Each row was made from one small tree. Brackets hold a mark, then the marks that hang from it, in alphabetical order. Every link used is in the known rows. Write each row's tree.
Known rows
{sirebog {novu simemop veluk} {safop guso}}: [-20  42  -7  -2   3 -20 -14  -9  15  -7   4 -31 -39   9  30 -24   4   8
   1   4   5]
{simemop guso {novu sirebog}}: [ 35  42  18  18 -35  21  19  12  29 -25 -29  39  -7  14  23  10 -54  -7
   4 -25 -10]
{novu guso simemop veluk}: [ 48  21  10 -10 -28 -29  27   2 -15   6  -9 -40  -4   7 -20 -15 -18  23
   7 -12  18]
{safop {sirebog {novu {guso simemop} veluk}}}: [ 26  29  -5  -2 -23  -6   8   4 -13  -2   2 -28 -18   8  32 -13 -46  -9
 -10   7   0]
{guso safop simemop}: [ 15  58  36 -28  15  -9  28  -3   0  15 -42   7 -15  22   4 -16  -4  29
   0  -9  19]
{sirebog novu}: [ 38  46  12  -7 -22   7  26 -10  28 -36 -25  19   9   4  18   1 -41  -8
  11 -10   2]
{novu {guso {safop sirebog} simemop} veluk}: [ 39  28  19 -15   5 -15  -6   8 -24   8 -15 -27 -38  21   1 -27 -24  13
  -2  13  11]
{guso safop}: [ 51  46  35 -20   7  -2  13  -7  16 -29 -43  20 -10  17 -14 -12 -20  13
  19  -1  12]
{simemop {guso {safop sirebog}} novu}: [ 42  65  25  -3  -5  28  -1   8  26 -41 -41  40 -57  29  12 -14 -60 -14
  -4  23  -4]
{veluk {novu guso}}: [ 74  20  14 -12  -1 -10  13   3 -15 -40 -26  -5  -4 -11 -11 -12 -45 -24
  10  10   9]
{safop guso}: [ 53  18  20  -7 -16  -2  31   3 -21 -43 -35  18  15   0  13 -25  15 -28
  13  -9   1]
{safop sirebog}: [ 71  33  31  -8 -30   2  13  -1  -8 -50 -42  -1  17   3   1 -13 -15 -22
  -4   2   2]
{novu guso simemop sirebog}: [ 30  15  17   4 -35  -1  21  17 -32  27 -17 -44  30   6   8   5 -13  36
   0 -10   3]
{veluk {novu guso simemop {sirebog safop}}}: [  7  25  11   2  12 -15 -31  11 -12  17 -10 -59 -12  -2   7  -1 -23  29
  -9  16   6]
{novu guso}: [ 74  11  20  -8 -20  -2  39   9  -4 -26 -30   4  17   9  -6 -10 -28   2
  19  -6   6]
{sirebog novu {safop {guso simemop}}}: [-30  43   2  -7  19   2  13   1  10   2 -17   4 -21  16  60 -23   7   1
  -7   6   0]
{sirebog {novu {guso safop} simemop veluk}}: [ 11  47  -3 -12   0 -11  -4  -3   4  20   4 -37 -47  18   1  -7 -48  38
  16  13  12]
{novu {guso safop} simemop sirebog veluk}: [ 23  22  15  -2  -8 -18 -20   8 -16  32  -1 -49 -20  14 -11  -3 -22  50
  14  -6   8]
{veluk novu}: [ 62  42  25 -16  -6 -16   7 -11   0 -53 -37   4   0 -16 -13  -9 -30 -31
   1  -4  13]
{guso safop {simemop {novu sirebog}}}: [-11  72  28  -8  11  10   2  12   9  42 -31   9 -18  16  43   6 -43  33
  -7  -6   8]
{safop guso sirebog}: [ 60  16  21  -3 -24   8   9   6 -37 -55 -37   3  13  -1  22 -30  13 -45
  -4  11  -6]

Which tree is each row?
[-14  59  14   6  10 -21 -19   3  42  28  -8  -5 -28  11  40   0 -37  28
 -10 -26  10]	{guso {simemop {novu {sirebog safop} veluk}}}
[ -4  68  21  -4   8 -10 -16   4  18  34 -14   2 -37  12  28   1 -48  29
  -1 -19  11]	{guso safop {simemop {novu sirebog veluk}}}
[ 35  10   9   7 -37 -22   3   9 -22  23   1 -52  11   2  -6   1 -18  30
   6 -21   7]	{novu guso simemop sirebog veluk}
[ 11  54   6   2 -47  18  19  -2   0 -26 -20 -16 -20  19  17  -5 -30  -7
 -22  10  -6]	{safop {sirebog {novu {simemop guso}}}}
[ 36  20  22  11  -3 -27 -31  -9  42 -26 -11  -7  -4   8  -2  -3 -11  16
  14 -30   3]	{novu {sirebog safop} veluk}
[ 30  39  23 -21   3  -3  23   9 -19  24 -27 -30 -17  23 -13 -13 -19  46
  10  16  16]	{novu {guso safop} simemop}
[ 35  39  17   4   9  22  -8  23   9  14 -21  11 -19  14  28   8 -71  24
  21  12  -4]	{simemop {novu {guso safop} sirebog}}
[  6  35  12  15  11  14 -20  17  19 -12 -21  18 -12   6  57  -9 -18  -5
   7   2 -10]	{simemop {novu {sirebog {safop guso}}}}
[ 30  47  24  -8 -22 -13 -11  -7   1 -23 -20 -23 -58  28 -27 -23 -13  11
 -11   4   8]	{novu {simemop {guso {safop sirebog}}} veluk}
[  6  42   1 -14  12 -10   7  -2   9  22   2 -10 -47  21  17 -12 -50  28
  14   2  10]	{sirebog {novu {guso safop simemop} veluk}}
[ 24  28  20 -10 -17   2  24  10 -52 -13 -36 -10   9   5  38 -33  27 -29
 -23   5   1]	{safop {guso simemop} sirebog}
[ 17  16  18  -2   5 -19  -9  10 -12  37  -5 -23 -20  19   6  -7 -24  40
  12 -18   7]	{novu {guso safop simemop} sirebog veluk}
[ 56  36  33  -5 -12  15   3  -1  12 -53 -42  27 -36  31 -14 -19 -23 -11
   2  10  -4]	{simemop {guso {safop sirebog}}}
[ 26   1  12  16   1 -21 -34  -1  14 -30  -6  -4 -10   4  17 -20  17  -5
  16 -22  -7]	{novu {sirebog {safop guso}} veluk}
[ 21  39  10  24 -10  -5 -23   2  70 -31  -7  27 -49  21  15   1 -50   6
   8 -28  -7]	{simemop guso {novu {sirebog safop} veluk}}
[ 33  24   3  18   5  -8 -30  14  42  -1   2  -2 -29  10  25   2 -63  19
  18  -5  -2]	{simemop {novu guso {sirebog safop} veluk}}
[ 14  12   8  10  -9 -27 -21   8   7  25   3 -56 -12  14  -2  -4 -12  50
   6 -11   6]	{novu guso simemop {sirebog safop} veluk}
[ 17  29  23   9 -48   1  26   5  -5  -1 -26 -13  11  17  -4   5  -2  24
 -10 -31  -1]	{novu {simemop guso} sirebog}
[ 36  43   8   3 -17   7 -23 -14  38 -58  -8  18 -67  27  -1 -15 -52 -20
   8   7  -9]	{simemop {guso {safop {sirebog {novu veluk}}}}}
[ 48  51  17 -13  14  16  17  17  15  -4 -30  22 -34  18  14  -8 -70  15
  23  22   8]	{simemop {novu {guso safop}}}
[ 20  34   3  -6 -20  15  25  11 -20   7 -14 -21   0  13  45  -8 -41  -5
 -15  19  -3]	{safop {sirebog {novu {guso simemop}}}}
[ 18  30  -5  -7 -18 -15  30  -1   4  12   4 -13 -15   9  24  -9 -46   9
   5 -15   8]	{sirebog {novu {guso simemop} veluk}}
[  9  52   6  -9  -9 -15  28   6 -12   3 -15  12 -26  -2  42 -26 -18 -21
  -7 -17  13]	{safop {guso {simemop {novu veluk}}}}
[-19  63  21   3  14   2  -1  12  31  33 -25   3  -9  14  52   5 -31  33
 -15 -13   5]	{guso {simemop {novu {sirebog safop}}}}
[-17  59  12  -9  24   0  20  14  10  13 -29  16 -30  14  59 -26  -3   2
 -12   4   8]	{sirebog {safop {guso {simemop novu}}}}
[ 47  18  20  -3  18   1 -33   8 -14 -12 -20 -14 -19  -2  -2   0 -47   3
  17  16  -1]	{veluk {novu {guso safop} sirebog}}
[ -7  17   9   9  -4 -27 -29   1  -6   6  -1 -44 -13   4  18 -19  30  20
   0 -16   2]	{novu simemop {sirebog {safop guso}} veluk}
